In the rows, 128 means zero.
Known rows, with every step that occurs:
A, G, Q: [126 148 136 167 135 105 115 127  89  65 120 125 123  97  85 153 101 124
 114 117  58 140 171 137 124 136 147 154 193 119 144 161  79 160 118 131
 154]
B, M, N, H: [ 97 125 142 166 141  98 169 145 113  57 131 155 157  84 171 176  78 119
 146 126  96 129 105 104 102 159 133 152 146 135 127 152  82  72 123 120
 122]
E, B, H, G: [ 95 153 143 173 150  85 143 148  89  49 124 164 136 100 173 140  80 169
 143 130 138 141 121 105 130 137 160 157 180 130 136 151  94 108 123 118
 129]
A, G, H, B, E, N: [106 163 143 161 127 136 142 103  82  82 102 137 143 116 169 144  94 135
 145 130  94 129 143 155 125 115 150 197 144 111 101 160  72 107 137 124
 179]
B, M: [115 137 140 129 144  84 156 149 107  57 146 157 153  80 102 160  86 129
 140 125  99 129 124 117 112 120 144 148 191 134 147 154  89 111 117 121
 118]
A, G, H, B, M: [113 157 142 139 127 120 129 130  96  74 134 134 149 103 123 150 100 118
 133 121  84 127 137 132 110 124 140 179 159 122 119 159  70 130 133 131
 174]
N, Q, B, E: [ 99 144 131 173 154 126 144 131  94  81 123 139 145  96 171 152  80 147
 138 126 111 130 126 137 137 138 154 162 115 127 117 148  76  72 124 122
 143]
E, B, M, N, Q: [ 87 136 145 163 151 119 169 133 118  57 144 159 180  75 223 171  76 120
 151 136 103 122  85 121 111 143 141 160 114 134 112 152  86  59 117 118
 128]
G, K: [125 150 129 113 143  87 125 130  93  79 114 129 116  83  69 159 102 147
 123 126  90 135 163 134 122 128 158 159 204 120 158 154  89 141 116 128
 134]
M, B, E, N: [ 97 143 144 159 151 127 171  96 109  84 112 143 146 109 198 157  75 134
 156 128 122 130 114 148 131 125 151 186 137 122 115 152  82  54 129 115
 137]
Q, N, H, B: [ 82 139 133 180 135 134 163 132  79  73  96 157 144  99 142 147  78 132
 141 132 100 129 124 113 127 121 144 187 134 117 108 153  72  76 136 118
 146]
N, L, B, H: [ 99 135 125 180 170  74 182 107  78  66 124 173 150  79 141 157  87 145
 157 114 128 129 130 143 122 135 136 137 177 121 152 147  98  79 111 128
 144]
A, G, K: [138 152 131 122 139  88 105 131  91  78 114 131  99  90  70 155 115 162
 111 126  74 133 167 132 116 149 157 153 214 113 146 155  87 150 114 134
 159]
H, G, A: [124 144 140 145 147  70 100 154  79  57 118 162 106 100  46 137  99 193
 116 104  56 142 153 141 135 164 158 154 201 124 179 154  97 128 123 127
 123]
N, Q: [110 135 128 169 152  93 128 151  85  52 115 138 129  85 112 159  91 140
 125 119  84 134 136 132 118 136 151 137 149 130 152 149  86 119 115 122
 117]
U, B, H, G: [102 142 139 177 139  92 145 161 103  54 139 153 138 111 116 143  83 154
 136 129 145 141 131 103 132 128 157 156 193 135 142 148  89 103 125 118
 122]
M, N: [109 135 136 148 145 102 155 115  92  69 116 136 145  82 103 176  83 125
 135 112  77 133 132 143 117 149 139 169 156 122 150 154  87 104 118 126
 123]
M, N, E, B, H: [ 82 142 142 193 150 129 174  99  89  70 116 152 159  94 237 161  73 146
 154 130 121 131  93 133 125 149 142 184 122 126 110 151  83  40 128 119
 144]
K, G, H, B, M, N, L, X: [ 93 145 139 172 141 127 154  77 108  97 131 168 200  74 136 198  72  86
 152 110  79 122 131 190 135 146 137 193 121 124 135 157  88 100 139 127
 194]
G, H, B, M, N, E: [ 82 149 145 154 131 143 161  96 101  85 129 131 181  98 186 166  77  95
 152 120  93 128 108 150 119 130 134 208 100 132 110 158  64  72 144 124
 165]
K, G, H, B, E, N: [100 162 146 160 127 141 134 105  79  96 111 143 159 107 163 152  79 134
 149 125  96 132 145 166 146 101 158 211 131 116 121 157  73 114 144 117
 180]
N, E, B, H, G: [ 85 150 143 191 155 101 147 122  82  58 113 165 134 104 209 133  78 181
 144 132 134 142 108 121 140 141 162 168 164 134 125 152  89  70 128 116
 145]
B, M, N, H, G: [ 94 125 146 170 144  80 148 149 117  51 128 159 145  89 161 177  76 133
 139 122  91 138 110 103 111 184 143 149 151 140 135 153  83  83 125 120
 124]
E, B, M, N, H, G, A: [ 90 137 152 172 146 104 148 148 108  54 130 183 152  92 209 147  81 167
 146 128  86 130  91 110 119 172 145 165 146 131 123 153  90  51 127 120
 135]
Q, N, H: [ 93 131 129 177 136 108 164 142  89  65  95 163 130  93 126 152  78 144
 136 131  87 134 138 113 121 133 145 161 169 115 125 154  79 100 126 116
 134]
E, N, Q: [102 136 133 179 145 103 155 140  98  49  95 159 142  87 147 161  84 137
 141 139  83 130 123 144 120 122 154 143 146 123 132 152  87 104 119 114
 116]
E, B: [103 154 136 141 150 107 160 127  82  62 115 159 150  82 137 132  85 149
 142 127 105 132 125 131 125  94 152 167 185 120 140 154  94 107 115 122
 128]
E, B, M: [101 147 144 133 149 103 171 138 105  58 142 171 170  78 165 142  82 137
 151 136 116 125 104 115 116 100 148 161 181 131 128 154  93  89 116 119
 126]
U, B, E, N, H, G: [ 88 139 144 192 140 113 171 135 100  60 103 168 143 117 186 132  75 162
 152 146 134 140 124 120 141 116 166 171 177 129 112 151  89  55 128 109
 129]
B, M, N: [108 130 144 139 143  98 166 130 117  63 148 151 166  78 131 184  79 113
 145 122  90 127 111 125 107 151 135 161 153 133 137 154  85  86 119 122
 120]
L, B: [109 141 132 136 161  66 151 127  64  68 119 153 138  79  98 134  99 149
 138 107 100 134 129 135 126 105 137 146 192 115 167 150  86 101 109 133
 128]
Q, N, L, B, H, G, A: [ 93 130 132 186 157  82 162 115  86  73 125 198 137  91 127 158  84 178
 148 118  91 129 132 150 138 177 141 154 162 110 141 152  95  68 122 123
 159]
N, Q, B, H, G, K: [101 147 131 175 147  99 110 159 113  74 124 138 121 101 160 166  88 159
 125 133 121 137 133 112 134 179 163 148 131 132 125 146  73 109 128 124
 149]

Rows:
[102 141 137 167 148 108 150 134 108  72 132 132 135 109 164 161  82 129
 143 114 138 132 115 113 116 141 139 167 147 129 134 146  78  87 129 121
 131]	M, B, H
[102 155 141 151 149 127 151 109  65  81 125 134 148 101 139 142  85 139
 147 118 127 130 132 136 137 106 153 198 136 127 124 153  84  70 132 124
 140]	H, B, E
[ 95 141 148 142 141 128 166 119 101  74 146 143 178  84 146 174  80 100
 150 122 104 121 100 125 116 132 136 194 114 134 119 154  78  60 132 125
 135]	H, B, M, N
[ 94 140 143 191 147  89 156 130  87  55  86 167 123 110 188 145  76 173
 150 137 114 144 134 124 136 144 166 159 169 127 123 154  90  78 128 111
 128]	B, E, N, H, G
[107 146 137 158 136  91 132 157 111  66 138 143 127 109 115 150  92 158
 131 137 146 140 143 103 132 137 164 161 201 132 139 149  88 111 125 120
 133]	U, B, H, G, K
[ 78 138 142 159 143 132 186 106 106  77 127 182 171  84 200 148  70 145
 153 147 101 124  94 132 132 118 149 183 148 122  96 158  81  47 127 111
 154]	Q, N, E, B, M
[ 94 136 132 161 136  87 130 143 101  72  91 156 106  97 114 160  86 162
 123 136  84 143 154 111 132 170 163 159 181 118 131 156  80 119 128 118
 146]	Q, N, H, G, K
[ 88 139 137 183 142 129 158 121  79  70  98 136 147  95 164 162  81 119
 142 116  98 130 114 120 118 146 136 188 113 126 122 151  75  63 134 126
 135]	M, N, H, B
[ 84 129 131 186 160  77 178 106  93  71 120 188 146  86 136 169  76 153
 152 123 112 133 133 142 136 166 145 149 163 116 135 153  92  81 118 121
 157]	Q, N, L, B, H, G
[103 137 134 179 149  67 124 159  81  46  91 154 106 100 106 140  87 167
 123 115  91 150 146 106 127 158 159 141 195 132 159 152  88 125 123 122
 123]	N, H, G
[102 130 131 147 170  73 190 104  95  69 138 182 169  65 123 161  87 130
 157 116 103 124 119 151 118 127 135 138 182 126 153 151  99  72 106 129
 144]	N, L, B, M
[100 150 148 145 126 135 128 118 101  94 142 134 175  92 142 177  80 104
 140 112  78 128 126 149 127 134 141 204 116 127 130 156  68 117 142 124
 178]	K, G, H, B, M, N
[ 87 125 146 166 159  58 153 139  97  58 130 166 148  83 178 160  86 142
 145 114 102 136  97 107 119 170 133 140 153 131 144 150  80  59 117 129
 132]	L, B, M, N, H, G
[100 123 141 163 147 102 153 143 120  56 147 146 164  77 166 192  80 112
 141 125  86 125 102 123 105 169 136 146 116 138 129 151  82  78 118 120
 120]	B, M, N, Q
[ 98 153 138 170 147 105 165 143  85  56 126 160 149  94 185 139  82 155
 151 133 144 131 115 107 121 108 149 161 175 124 126 149  92  96 120 118
 127]	E, B, H
[107 145 141 159 146 106 173 112  87  68 106 159 143  99 160 151  79 153
 155 137 113 133 135 147 131 110 158 170 170 120 124 155  92  82 122 113
 124]	B, E, N
[ 76 142 137 189 143 134 181 110  89  74 113 174 154  97 216 146  70 160
 153 145 124 129 103 125 135 124 150 183 142 117  96 154  80  53 131 111
 154]	Q, N, E, B, H
[ 94 142 148 141 147 116 180 121 114  64 144 164 180  75 192 163  76 122
 155 134 106 123  92 123 112 127 141 172 148 129 118 155  89  66 118 120
 130]	E, B, M, N
[ 89 124 131 152 159  94 201  97 105  78 136 193 174  67 130 171  77 125
 159 128  93 120 118 151 124 135 134 153 164 115 128 155  91  64 113 122
 155]	Q, N, L, B, M
[ 91 149 137 179 142 133 182 118  96  84  93 166 151 105 205 137  71 153
 158 142 122 131 119 131 138 114 154 180 146 118  97 151  75  52 132 116
 149]	Q, B, E, N, H
[ 84 137 146 168 145 116 182 134 110  58 127 168 173  81 227 157  74 128
 156 137 113 125  87 104 108 135 139 166 144 131 110 152  85  53 122 118
 131]	E, B, M, N, H
[103 125 138 153 153 104 188 102 123  67 144 167 177  69 134 196  73 106
 154 122  85 123 116 149 108 164 136 157 149 134 135 155  97  74 116 121
 135]	B, M, N, L
[100 144 142 163 137 129 187 118 100  72 120 160 163 106 161 138  78 143
 158 146 134 129 124 141 135  83 157 181 178 122 113 152  91  57 122 112
 127]	U, B, E, N
[ 90 147 142 212 132 144 147 108  96  73 121 151 142 108 214 151  83 139
 135 144  95 134 133 126 135 143 147 178 147 115  86 161  70  95 131 119
 183]	A, G, Q, N, E, B, H
[103 143 140 147 156 118 152 103  99  88 129 127 136 108 165 155  81 136
 144 110 123 134 125 139 130 135 147 183 141 126 131 151  83  68 126 122
 139]	M, B, E
[121 149 135 121 147  62 102 137  97  69 111 137 101  91  55 159  99 166
 114 120  84 147 169 132 134 162 171 153 212 127 170 156  93 155 118 128
 134]	H, G, K
[101 146 147 156 138 100 127 136 124  71 142 144 154  95 106 160  76 115
 128 124  81 146 145 126 144 149 156 165 170 137 139 161  73 134 129 125
 147]	H, G, Q, B, M
[ 90 155 141 172 153 100 133 118  90  70 111 155 124 101 207 140  86 184
 139 140 136 141 121 120 140 150 168 172 169 131 122 152  87  78 128 120
 156]	N, E, B, H, G, K
[ 99 129 143 136 157  75 171 122  97  70 149 158 169  72 153 166  89 123
 151 113 101 125  97 127 114 138 125 151 153 124 145 151  81  62 111 131
 129]	L, B, M, N
[102 140 128 165 169  56 151 107  89  72 120 166 126  83 130 165  94 162
 145 119 126 137 147 141 131 169 152 138 187 123 157 149  99  99 113 130
 156]	N, L, B, H, G, K
[ 93 138 138 171 160 133 192  71 114  88 107 158 156 101 201 168  69 127
 165 128 118 127 119 170 130 137 151 184 133 122 113 153  93  42 126 114
 151]	M, B, E, N, L
[ 86 142 140 170 153 131 169  85  86  76 106 150 159  84 199 155  76 141
 146 125  90 131 101 152 129 139 144 189 130 123 120 155  85  48 124 122
 146]	M, N, E, B
[ 78 147 140 173 143 116 149 110 102  81 110 166 131 101 203 154  77 177
 141 150 121 137 120 124 145 158 166 184 154 120 101 156  81  71 132 114
 166]	Q, N, E, B, H, G, K
[109 161 139 144 129 126 111 123  74  92 119 131 149  98  95 151  89 127
 129 108  80 135 154 155 138 106 151 199 150 119 149 155  72 150 140 125
 176]	K, G, H, B
[ 96 138 147 189 130 142 132 129 121  94 140 143 170  90 175 177  70 103
 133 123  72 135 129 126 139 154 141 181 125 128 117 155  62 104 136 123
 177]	K, G, Q, B, M, N, H
[ 95 143 133 194 150 100 125 163 105  61 125 148 132 103 160 159  80 155
 130 125 119 138 121 112 134 170 156 143 125 134 128 145  74 100 128 121
 138]	N, Q, B, H, G
[109 153 141 185 131 131 118 136 101  92 141 136 151  99 131 162  77 124
 128 120  96 139 153 131 149 128 150 178 155 124 133 153  67 141 135 123
 173]	K, G, Q, B, H
[109 143 139 174 146  64 126 160  89  47 126 151 116 105 111 157  85 165
 131 118 125 146 142 106 127 161 158 143 190 134 156 150  90 131 124 120
 120]	B, H, G
[ 89 133 133 197 128 124 154 131  98  67 103 140 142  98 135 160  75 107
 132 131  73 141 158 121 131 129 144 166 157 119 123 161  70 125 130 117
 142]	G, Q, N, H
[ 94 141 150 162 137 111 135 120 133  76 144 139 163  93 131 179  70 102
 131 122  72 144 135 134 141 173 149 175 142 136 131 161  70 114 131 126
 150]	H, G, Q, B, M, N
[ 96 143 132 177 143 126 164 133 109  68  97 161 156  89 162 155  78 134
 144 144  87 126 113 147 129 118 153 158 129 119 115 151  76  87 124 117
 134]	E, N, Q, B
